Each row was made from one path, in order. Every step used is in the known rows, and no mark comes twice. Write each row's path.
In the rows, zero is written as 128.
Known rows
dila-ropu-dotiri: [160 166 144 120  82 130 123 110  79  98 126 120 125 117 127 165 154 110
 212  79 139 110 109 132 163 131 111 114 130 109]
mozem-deviseg: [157 136 146 130 113 130 130 117 121 129 104 123 126 137 132 152 115 123
 140 128 132 189 120 131 132 123 134 113 149 122]
leka-musa: [178 140 125 178  71 133 135 136 157 115 121 113 124 128 129 114 135 191
  63 149 131  79 106 122 177 135 109 139 113 138]
dotiri-ropu-dila-mozem-deviseg-musa: [152 144 113 107 189 137 109 140  95 160  89 135 139 131 122  45  90  97
 116 129 137 112 118 116  91 138 102 114 142  95]
mozem-deviseg-ropu: [142 134 176 118 196 135 125  99 153 106 119 111 134 137 136 167 107 128
 117 118 112 169 128 133 150 129 174 140 149 155]
dotiri-ropu-dila: [161 185 139  79  85 121 106 103 124 161 112 124 112 136 158  89 141 115
 137 123 133  72 136 107  42 132 119 125 131  76]
votokam-ropu-leka: [117  87 120  89  98 131 147 141  99 168 135 143 123 128 144 130 166 101
 102 161 124 146 130 127 138 123  32 124 109 124]
dila-mozem-deviseg-ropu-leka: [143  66 185 132 206 133 145 137  66 128 113 144 141 120 114 123 111 104
  80 129 121 197 144 131 146 121 131 122 125 149]
leka-musa-deviseg-ropu-dila-mozem: [178 149 137 125 162 129 119 126 148 113 132 147 137 133  98  43  86 138
  95 145 137  84 135 132 150 142 156 140 110 139]
musa-deviseg-ropu-dila: [136 177 128  80 160 118 114 100 191 116 162 137 118 149 138 108  98  99
 171 131 119 128 134 131 105 138 177 138 130 119]
deviseg-ropu: [120 141 148 121 140 134 129 112 157 114 143 116 133 122 135 155 127 152
  97 109 112 127 119 122 115 124 152 144 119 159]
deviseg-ropu-leka-musa: [162  87 163 171 147 137 149 143 143 115 128 114 126 124 138 120 134 166
  51 156 111 103 130 128 209 135 126 148 109 162]
mozem-dila-ropu-deviseg: [ 19 150 128 113  98 127 131 131 102 118  50  86 118 113 124 171 194  76
 153 111 135 138 158 109 117 127  93 126 136  95]
deviseg-ropu-dotiri: [141 166 150 107 143 130 119  98 121  95 145 132 118 119 142 113 135 134
 157  70 118  87  83 131 170 119 159 123 121 150]
musa-deviseg-ropu-leka: [ 84  82 133 100 154 124 137 138 128 123 210 138 129 131 137 175 107 105
 129 141 113 194 143 143 128 124 149 122 122 143]
ropu-dila: [179 191 123 118  81 120 123 109 142 139 100 138 101 136 139  71 142 111
 139 125 137 114 113 105  90 131 119 122 113  87]
deler-musa-deviseg-ropu: [141 138 108 119 149 125 120 125 175 100 177 118 151 147 133 181  97 118
 150 129 119 116 179 142 126 133 172 116 133 171]
dotiri-ropu-leka: [111  80 139 100  89 125 133 139  61 168 156 124 126 119 159 157 151 122
  99 132 125 138 144 122  64 118  90 107 122  99]
dotiri-ropu-rogez: [132  35 133  96  51 122 122 138 127 156 185 115 135  94 141 183 141 199
 109 139 126  67 155 147  26 112 103 129 145 142]
dila-mozem-deviseg: [158 123 151 136 133 133 128 132  70 138  92 138 140 122  97 111 107 124
 115 125 147 182 121 130 128 118 122 109 134 126]
dotiri-ropu-deviseg: [ 52 135 117  87 103 121 120 118 116 148  87  98 127 125 147 165 185 132
 176 113 128 126 137 101  60 115 130 123 144 104]
rogez-ropu-deviseg-musa: [ 18 153  57 203 176 129 138 143 158 142  79 136 122 132 128 111 169 136
 148 106 116 147  78 102 117 126 132 147 127 125]
deviseg-musa: [ 90 155  68 154 113 137 131 154 148 136 147 127 122 120 134 116 124 141
 100 123 123 120  83 112 114 127  93 120 108 129]
leka-musa-deviseg: [140 126 100 138  75 126 126 141 172 111 193 125 129 142 124 157  96 166
 123 164 136 114 121 150 170 135 138 125 125 138]
deler-musa-deviseg: [145 141  74 131  74 120 123 144 150 119 177 131 143 147 126 176 106 117
 170 140 138 127 177 147 104 128 130  88 128 137]
dila-mozem-deviseg-ropu-rogez: [170  16 178 129 178 131 132 134 129 120 137 129 150  94  98 143 107 182
 110 140 120 127 150 162 119 113 148 139 147 193]
ropu-deviseg-musa: [ 32 146  57 142 134 132 133 156 155 132  93 115 117 123 128 118 166 125
 162 120 121 152  89  93 121 124 109 114 121 125]

Which path is each row?
[190 171 136 107 152 125 116 107 208 103 149 130 118 152 136  89  94 130
 138 151 119  84 134 134 168 147 179 152 130 133] -> leka-musa-deviseg-ropu-dila
[187 146 164  93 149 126 111 113  68 159  70 137 134 132 118  69 104  98
 132 127 148 129 144 125  78 130 124 118 148  88] -> dotiri-ropu-dila-mozem-deviseg
[155 164 125 189 118 119 128 101  91 127 128 167 112 127 138  92 151 139
 154  64 134  98  69 133 151 116 152 144 123 119] -> rogez-ropu-dotiri
[177 170 128 130  83 124 125 127  86 149  91 155 121 116 100  33 131 118
 109 120 154 109 117 105  83 126 102 114  95  97] -> ropu-dila-mozem
[124 122 130 128 157 132 123 122 201  95 186 120 136 140 129 160  90 172
 118 150 114 107 129 148 182 138 176 147 131 167] -> leka-musa-deviseg-ropu
[176  97 141 244 119 128 156 144 122 138 111 151 122 132 131 102 147 175
  36 152 125 114 115 128 188 131 120 160 108 131] -> rogez-ropu-leka-musa
[149  46 143 138  57 129 140 145 137 125 152 109 138  92 112 231 157 180
 158 145 128 126 166 152  80 125  87 134 139 154] -> dila-ropu-rogez
[ 63 149 108 191 129 120 143 112 138 140  61 136 117 132 125 145 194 139
 152 104 127 165 109 104 106 117 156 152 131 117] -> rogez-ropu-deviseg
[ 78 137 125  94 159 127 121 114 170 109 207 127 138 137 132 182  91 133
 153 125 114 152 129 145 114 129 177 132 134 156] -> musa-deviseg-ropu
[ 21 136  67 112 142 134 121 148 139 151 103 100 128 128 148 138 164 129
 159 117 119 113 104  97  77 126 107 123 140 110] -> dotiri-ropu-deviseg-musa
[ 93  89 127 132 100 128 131 160 111 119 176 113 127 126 131 161 111  97
  90 168 135 121 169 157 191 144  92 126 129 113] -> mozem-dila-ropu-leka-musa-deviseg
[117 138  96 142 168 140 130 143 142 131 118 121 127 134 135 125  98 121
 124 132 122 161  88 123 141 131 114 114 140 131] -> mozem-deviseg-musa
[194 177 172 101 186 127 118  87 163 116  78 125 112 150 142  90 111  94
 146 125 118 144 131 118 135 136 175 138 144 120] -> mozem-deviseg-ropu-dila
[148 126 180 125 198 139 129 115 109 113 103 128 151 122 105 124  96 131
 109 114 124 164 132 134 143 125 161 130 137 161] -> dila-mozem-deviseg-ropu
[167 175 130 186 119 122 132 116  88 155  71 181 129 123  97  25 137 128
  91 109 148 109 112 110  85 125 126 145 104  98] -> rogez-ropu-dila-mozem
[160 155 115 105 146 124 111 108 134  85 177 134 136 141 138 133 109 108
 199  85 126  78 140 153 175 126 183 101 132 158] -> deler-musa-deviseg-ropu-dotiri
[150 157 134  92 153 124 115 120 124 127 145 155 133 126  98  62  91 106
 132 124 137 127 136 128  97 132 154 126 113 124] -> musa-deviseg-ropu-dila-mozem
[131  82 108 194 126 123 143 144 143 135 181 157 125 148 127 136 106 153
  95 165 129 151 130 151 180 134 145 145 126 129] -> rogez-ropu-leka-musa-deviseg
[148  40 112  86  66 129 136 138 162 157 161 132 129 105 123 152 163 176
 124 170 126  73 140 157 107 118  47 147 133 168] -> votokam-ropu-rogez
[  4 166  78 130 150 136 129 158 126 125  61  90 123 112 131 141 172  76
 138 115 125 123 122 105 128 137  75 128 132 110] -> mozem-dila-ropu-deviseg-musa
[109 175 145 100  86 130 114 116  57 106 120 114 115 104 137 127 153  76
 153  72 143  67 120 137 166 127  87 116 129 101] -> mozem-dila-ropu-dotiri
[140  76 183 127 197 133 144 127 105 124 120 128 126 132 143 154 122  99
 106 133 110 206 143 131 154 125 142 123 135 143] -> mozem-deviseg-ropu-leka
[124  68 117 109 100 125 126 150 125 139 209 123 132 141 146 153 101 148
 109 171 131 117 149 148 139 134 121 122 134 117] -> dotiri-ropu-leka-musa-deviseg
[ 61 148 126 124  94 129 137 128 123 118  60  90 131 126 117 217 191 111
 219 118 134 183 154 101 112 130 114 123 136 111] -> dila-ropu-deviseg
[126  77 109 146  93 123 141 158 144 122 198 139 123 140 129 140 106 145
 118 177 132 148 135 148 179 133 121 118 118 127] -> ropu-leka-musa-deviseg
[217 157 157 121 142 128 123 116  86 143  61 148 125 133 102  57 106  99
 127 130 150 166 128 124 117 130 127 112 131  96] -> ropu-dila-mozem-deviseg
